Every row comes from one small tree of marks. Brackets hold a mark, then the marks that hang from it, in the order of their numbers. Every link used is in the known rows. Which tree was each row made from?
Known rows:
[K_933 [K_253 [K_864 [K_210 K_389] K_370]]]: [ 0.65  0.44  0.76 -1.45  0.49  0.66  1.51 -3.38 -3.59 -1.58  3.27  3.17
  0.30  0.05  2.30  1.93 -1.85  1.57 -0.86  0.76 -2.36  0.24  2.09 -0.85]
[K_933 [K_253 [K_864 K_370 [K_942 K_102]]]]: [-0.31  0.43 -0.11 -2.49  0.02  0.11  2.18 -0.83 -1.89 -1.28  3.51  1.31
 -0.83  0.15  0.72  0.03 -3.27  1.62 -0.16  2.22 -2.99 -1.36  1.72  0.76]
[K_864 [K_210 K_389 K_910] [K_253 K_933] K_370]: [ 0.47  1.02 -0.96 -0.28  0.77  1.97  2.61 -3.68 -2.36 -0.41  2.33  6.08
  1.03 -1.70  1.11  2.19 -3.53  3.20 -3.21  0.46 -1.38 -0.09  2.33 -1.71]
[K_864 K_253 K_370]: [-1.40 -0.28 -0.77 -1.79  0.95  0.94  2.86  1.02 -0.78 -0.12  2.94  1.54
  0.43  0.05  0.85  1.68  0.28  1.27 -0.80  0.81 -1.31 -0.89  2.57  0.32]
[K_697 K_102]: [-1.94 -0.16 -1.29  0.16  0.94 -0.88  1.31 -0.37 -0.92  0.81  0.25 -0.05
  0.74 -0.49  1.17  1.58 -0.30 -1.22 -0.29  1.11 -1.67 -0.31 -0.58 -0.47]
[K_237 [K_864 K_210 K_370]]: [ 1.12 -0.79 -0.72 -0.37  0.89  2.45  2.93 -1.22 -2.13 -1.45  3.21  2.08
  1.24 -0.02 -0.07  1.35  0.41  1.25 -0.68  3.77 -2.77  0.17  2.60  1.08]
[K_253 K_864]: [-1.31 -1.16 -1.78 -1.75 -0.02 -0.53  1.77 -1.14 -0.52 -0.46  0.46  0.09
 -0.85 -1.13  2.03 -0.33 -1.05  1.62  1.26 -0.26 -1.73  0.49  0.22 -0.20]
[K_864 [K_210 K_223 K_910] K_253 K_370]: [-0.32  1.61 -0.56 -0.94  0.03  2.23  1.96 -1.65 -1.85  0.95  2.30  4.14
  2.42 -2.76 -0.52  3.20 -3.23  1.43 -3.77  2.65 -1.32  0.06  1.68 -0.19]
[K_697 [K_102 K_942] K_910]: [-4.01  1.02 -2.54  1.83  0.19  0.27  1.38 -1.06 -0.53  1.23  1.39  0.99
  2.12  0.19  0.90  0.15 -3.62  0.23 -0.58  2.06 -1.03 -0.41  1.85  1.77]
[K_210 K_223 [K_864 K_942] K_910]: [-2.64  0.63 -1.16  1.34 -0.15  0.41 -0.86 -2.12  0.31  1.04  0.25  0.92
  2.81 -3.82  0.40  2.65 -6.57  1.70 -2.78  2.64 -0.32  1.85  1.33 -0.47]
[K_253 [K_864 K_370 K_942]]: [-2.28 -0.77 -1.42 -2.10  0.19 -0.06  2.30 -1.13 -1.06 -1.06  2.49  1.09
  0.23 -0.87  1.96 -0.28 -2.94  2.72  0.45  1.42 -1.57 -1.71  3.19  0.32]
[K_864 [K_210 K_389] K_253 K_370]: [ 0.32  0.33  0.52 -1.15  0.75  2.05  1.63 -1.19 -2.04 -0.07  4.04  3.99
  0.94  0.37  1.39  3.59 -0.63  1.81 -2.54  1.47 -1.68 -0.20  3.38 -1.12]
[K_253 [K_864 K_210 K_370 [K_942 K_102]] K_933]: [ 1.37  0.10 -2.32 -2.65  0.15  1.03  3.37 -3.26 -2.88 -1.75  3.07  4.04
 -1.46 -1.37 -0.40 -1.52 -4.00  3.00 -1.11  2.37 -2.87 -2.91  1.43 -1.26]
[K_864 [K_210 K_223 K_389] K_253 K_370]: [ 0.44  1.47  0.95 -1.04  1.23  1.16  0.02 -1.48 -2.79 -0.39  3.21  3.58
  1.58 -0.90  1.03  3.74 -2.18  1.66 -3.27  1.28 -2.26 -0.16  2.49 -1.62]
[K_253 K_864 K_933]: [-0.67 -1.16 -3.28 -1.99  0.86 -1.31  2.47 -2.33 -1.46 -1.89 -0.66  0.80
 -1.89 -1.76  1.94 -2.63 -1.89  2.63  1.44 -1.77 -1.84 -0.76 -0.22 -1.20]
[K_253 [K_864 [K_210 K_223 K_910] K_942] K_933]: [-0.64  0.57 -3.41 -1.31 -0.11 -0.17  0.49 -4.76 -2.00 -0.63 -0.91  3.97
  0.74 -4.22  0.66 -1.39 -7.29  3.96 -2.54  1.44 -1.33 -1.19  0.89 -1.52]
[K_933 [K_253 K_864]]: [-1.01 -0.66 -1.23 -1.98  0.36 -0.88  1.49 -0.97 -1.17 -0.98  0.56 -0.03
 -0.88 -0.43  2.03 -0.36 -1.07  1.21  0.94 -0.35 -1.69  0.30  0.47  0.45]
[K_613 [K_210 K_864 K_910]]: [-1.15 -0.35 -2.36  2.95 -0.20  1.07  1.95 -2.81 -0.13  3.14 -0.65  1.81
  0.65 -3.20 -0.22  1.91 -1.94  0.40 -1.42  1.54 -1.15  2.03 -0.56  0.33]
[K_237 [K_864 [K_253 K_933] K_370 K_942]]: [-0.52 -0.83 -2.25 -1.76  2.58  0.11  2.73 -0.81 -1.41 -3.18  3.01  1.79
  0.06 -0.03  0.55 -1.37 -2.70  4.33 -0.80  1.88 -2.51 -2.60  4.54  1.09]
[K_253 [K_864 [K_210 K_223 K_389 K_910]] K_933]: [ 0.56  1.32 -1.51 -0.01  0.26 -0.40 -0.19 -6.16 -2.99 -1.10 -0.98  4.17
  0.39 -4.06  2.00  0.21 -6.37  3.43 -1.93 -0.77 -2.29  1.34 -0.92 -2.74]
[K_253 [K_864 [K_210 K_389 K_910] K_370] K_933]: [ 0.52  0.75 -1.26 -0.32  0.12  1.06  2.82 -6.08 -3.26 -1.37  1.44  5.21
  0.37 -2.83  2.01  0.50 -4.71  3.48 -1.25 -0.22 -2.04  0.60  0.90 -2.02]
[K_697 [K_102 K_942]]: [-2.77 -0.59 -2.11 -0.03  0.86 -0.49  0.18 -0.17 -0.11  0.94  0.42 -0.03
  1.17  0.77  1.01  0.70 -2.25  0.38  0.39  2.65 -1.62 -1.17  1.56 -0.11]
[K_933 [K_253 [K_864 [K_210 K_223 K_389 K_910]]]]: [ 0.25  1.76  0.56 -0.16 -0.24 -0.05 -1.10 -4.72 -2.65 -0.09  0.35  3.37
  1.32 -2.71  2.16  2.42 -5.52  2.02 -2.40  0.65 -2.22  2.27 -0.19 -1.19]
[K_253 [K_864 [K_210 K_223 K_389] K_942] K_933]: [ 0.08  0.40 -1.87 -1.33  1.05 -1.28 -1.44 -4.50 -2.85 -1.94  0.16  3.27
 -0.19 -2.40  2.22 -0.79 -6.31  4.20 -1.95  0.08 -2.32 -1.54  1.63 -2.89]
[K_223 [K_210 K_389 K_864 K_910]]: [-0.95  0.39  0.83  3.17 -1.27  2.56  0.27 -3.34 -1.11  2.67  0.42  2.74
  1.97 -1.33  1.28  3.96 -3.40  1.02 -1.19  1.82 -1.88  2.94  0.97 -1.37]

Write each row's tree:
[-1.56  0.24  0.29  2.52 -0.26  0.99  0.11 -3.17  0.12  1.06  0.90  1.54
  1.80 -2.41  1.97  4.08 -4.02  1.30 -1.43  0.53 -0.73  4.41  0.52 -1.28]
[K_210 K_389 K_864 K_910]
[-1.04 -0.13 -1.79 -0.69  0.93  1.71  2.91 -1.70 -2.40 -0.16  2.85  2.95
  0.63 -0.55 -0.71  0.17 -3.30  2.87 -1.61  2.46 -1.70 -3.57  4.41 -1.06]
[K_223 [K_210 [K_864 [K_253 K_933] K_370 K_942]]]
[-0.43  0.82 -1.36  0.34 -0.69  1.75  0.34 -1.85 -0.90  1.67 -0.46  3.14
  2.11 -2.93  0.21  2.53 -3.29  0.74 -3.05  2.35 -1.19  1.30 -0.15 -0.60]
[K_864 [K_210 K_223 K_910]]
[-0.19  1.26  0.18  1.37 -0.39  1.45 -1.28 -2.92 -1.32  1.34 -0.08  3.79
  2.31 -2.52  1.61  3.77 -4.25  1.30 -3.40  1.48 -1.63  2.42  0.18 -1.57]
[K_864 [K_210 K_223 K_389 K_910]]
[-0.64  0.30 -0.29 -2.18  0.32  1.43  2.26  1.40 -0.32  0.29  4.35  2.16
 -0.19  0.57 -0.32  1.81 -2.06  1.73 -1.79  2.88 -2.34 -1.84  2.93  0.47]
[K_864 K_253 K_370 [K_942 K_102]]
[ 0.71 -0.35 -1.50 -2.34 -1.16  1.12  1.42 -1.74 -0.87  0.42  2.57  2.64
 -1.10 -0.75 -0.01  0.24 -3.13  2.05 -1.08  3.45 -2.54 -0.92  0.97 -0.49]
[K_253 [K_864 K_210 [K_942 K_102]]]
[ 0.25  0.97 -2.58  0.42  2.83 -0.82  2.17 -2.91 -3.30 -0.46  0.81  1.86
 -0.57 -3.44 -1.19 -0.13 -2.35  1.54 -2.01 -0.15 -2.41 -1.83  0.36 -1.17]
[K_613 [K_210 K_223 [K_864 [K_253 K_933] K_370]]]
[-1.00  0.21  1.04  1.37  0.96  0.89  1.07 -2.02 -1.51 -0.72  3.04  0.90
  1.42 -0.95  1.75  3.70 -1.90  0.63 -0.62  0.50 -1.49  2.20  1.93 -1.46]
[K_210 K_389 [K_864 K_370]]
[ 1.03  0.60 -0.33 -2.75 -0.33  1.36  2.42 -1.83 -2.64 -0.86  4.27  3.12
 -0.46  0.03 -0.18  0.63 -3.18  1.38 -1.54  3.86 -2.84 -1.91  2.12  0.25]
[K_933 [K_253 [K_864 K_210 K_370 [K_942 K_102]]]]
[-0.95 -0.06  0.33  0.26  1.07  0.16 -0.06 -1.44 -0.21  0.04  2.75  0.64
  0.54 -0.76  1.60  3.65 -2.09  1.71 -1.22  0.00 -1.01  2.51  1.85 -1.56]
[K_210 K_389 [K_864 K_253]]
[ 0.69 -0.95 -3.42 -2.23  0.42 -0.04  2.68 -3.38 -2.21 -1.47  0.05  2.65
 -1.48 -1.91  0.91 -1.97 -1.77  2.54  0.08 -0.14 -1.68 -1.26  0.15 -1.69]
[K_253 [K_864 K_210] K_933]
[-1.68 -1.35 -3.69 -2.17  0.78 -1.44  1.54 -2.04 -0.91 -1.77 -0.10  1.27
 -1.33 -1.54  2.08 -2.82 -3.90  3.72  0.54 -0.48 -1.38 -2.23  1.86 -0.85]
[K_253 [K_864 K_942] K_933]
[ 1.26 -0.38 -0.62 -1.53  1.34  2.25  3.21 -0.81 -1.90 -1.42  4.32  2.45
  0.94  0.23 -0.40  1.64  0.39  2.12 -1.47  3.75 -2.65 -0.41  3.30  1.29]
[K_237 [K_864 K_210 K_253 K_370]]
[-0.15  0.68  0.47  1.13 -0.64  2.87  1.78 -2.92 -1.71  1.06  2.24  4.90
  2.34 -1.20  1.71  4.14 -2.58  1.41 -2.69  2.02 -1.44  1.72  2.05 -0.86]
[K_864 [K_210 K_389 K_910] K_370]
[-1.03  0.35 -1.18 -1.72 -0.77  1.59  2.63 -3.26 -2.03 -0.04  2.85  4.12
  1.74 -1.63  0.93  1.11 -4.82  2.64 -2.29  3.51 -0.97 -0.97  3.34  0.79]
[K_933 [K_253 [K_864 [K_210 K_910] K_370 K_942]]]
[-2.35  0.87  0.68  0.93  0.30  1.38  0.82 -2.74 -0.27  0.46  4.14  3.00
  2.67 -1.92  1.41  4.52 -5.91  3.12 -2.94  2.21 -0.44  1.67  4.34 -0.59]
[K_210 K_389 [K_864 K_253 K_370 K_942] K_910]
[-1.98 -0.35 -0.89 -2.42  0.62 -0.45  1.88 -0.99 -1.75 -1.62  2.75  1.09
  0.28 -0.13  2.04 -0.19 -2.95  2.28 -0.10  1.34 -1.54 -1.88  3.42  0.92]
[K_933 [K_253 [K_864 K_370 K_942]]]
[-2.19  0.06 -1.09  0.38  0.68 -0.42 -1.26 -0.73 -0.22 -0.01  0.83 -0.39
  1.80 -2.40  0.45  1.84 -4.58  1.30 -1.82  2.07 -0.77  0.49  1.87 -0.89]
[K_210 K_223 [K_864 K_942]]
[-1.16  0.05  0.40  2.17 -1.52  2.54  0.23 -1.84 -1.01  2.91 -0.45  3.64
  1.42 -0.01  2.28  2.98 -2.14  1.31 -1.05  1.20 -2.43  1.33  1.20 -0.68]
[K_223 [K_210 K_389 K_910]]
[-1.19  0.45  0.06  0.90 -0.69  2.77  0.90 -2.65 -1.12  1.16  2.80  5.30
  2.89 -0.95  1.90  3.84 -4.53  2.54 -3.55  3.26 -0.90  0.24  4.09 -0.60]
[K_864 [K_210 K_389 K_910] K_370 K_942]
[-0.39  0.71  1.43  1.05  0.33  1.26  0.32 -1.69 -1.09 -0.45  4.40  1.61
  0.81 -0.44  0.68  3.74 -4.21  1.16 -1.60  2.55 -2.40  1.23  2.21 -1.29]
[K_210 K_389 [K_864 K_370 [K_942 K_102]]]
[-0.42 -0.61 -0.83  2.82  0.91 -0.03 -0.03 -2.61 -1.16  1.77  0.36  1.20
 -0.31 -1.30  1.35  2.40 -0.89  0.59 -0.84  0.23 -2.16  1.80  0.21 -1.10]
[K_613 [K_210 K_389 K_864]]
[ 0.83 -0.65 -2.51 -1.96  2.16  1.47  2.97 -1.70 -2.22 -2.74  3.75  3.65
  0.47 -0.17 -0.50 -0.80 -2.51  4.27 -2.19  3.46 -2.23 -2.97  4.87  0.57]
[K_237 [K_864 K_210 [K_253 K_933] K_370 K_942]]
[-1.93  0.36  0.51  1.80 -0.98  2.27 -0.42 -2.62 -0.30  2.79  2.08  3.51
  2.14 -0.85  0.97  4.05 -5.49  2.96 -2.80  3.07 -1.38  0.89  3.78 -0.89]
[K_223 [K_210 K_389 [K_864 K_253 K_942] K_910]]
[-0.73 -0.58 -2.55 -2.07  1.28 -0.63  3.71 -2.63 -2.60 -2.60  0.88  1.38
 -1.21 -1.86  1.61 -2.22 -1.87  2.41  1.36 -1.34 -2.08 -1.52  0.64 -0.92]
[K_253 [K_864 K_370] K_933]
[-0.32  0.28 -1.32  0.64 -0.02  1.64 -0.64 -2.38 -0.72  0.07  0.77  2.75
  2.77 -2.42 -0.02  1.67 -5.27  2.89 -3.17  5.00 -2.16  0.96  2.28  1.05]
[K_237 [K_864 [K_210 K_223 K_910] K_942]]
[ 0.11 -0.14 -0.93 -2.05  0.43  2.27  3.24 -0.08 -1.53  0.27  3.70  3.27
  0.76 -0.09 -0.08  2.28  0.30  1.22 -2.12  2.46 -1.15 -1.37  3.06 -0.19]
[K_864 K_210 K_253 K_370]
[-1.68 -0.56 -2.65 -2.24  1.76  0.20  2.71 -0.02 -1.13 -1.52  2.44  2.58
  0.01 -0.43  0.89 -0.65 -2.64  3.42 -1.51  0.57 -1.00 -3.51  4.23 -0.30]
[K_864 [K_253 K_933] K_370 K_942]
[-0.10  1.27  0.02  0.14 -0.63  0.35 -0.82 -4.96 -1.99  0.38  0.11  3.39
  1.35 -3.50  2.09  2.43 -5.50  2.42 -2.08  0.70 -2.24  2.56 -0.44 -1.76]
[K_253 [K_864 [K_210 K_223 K_389 K_910]]]
[-1.23 -1.33 -1.47 -1.30  1.30  0.32  0.56  0.71  0.60 -0.94  2.53  0.38
  0.44  0.70  0.90  0.44 -1.83  3.46 -0.78  2.96 -2.16 -0.66  4.08  1.79]
[K_237 [K_864 K_253 K_942]]
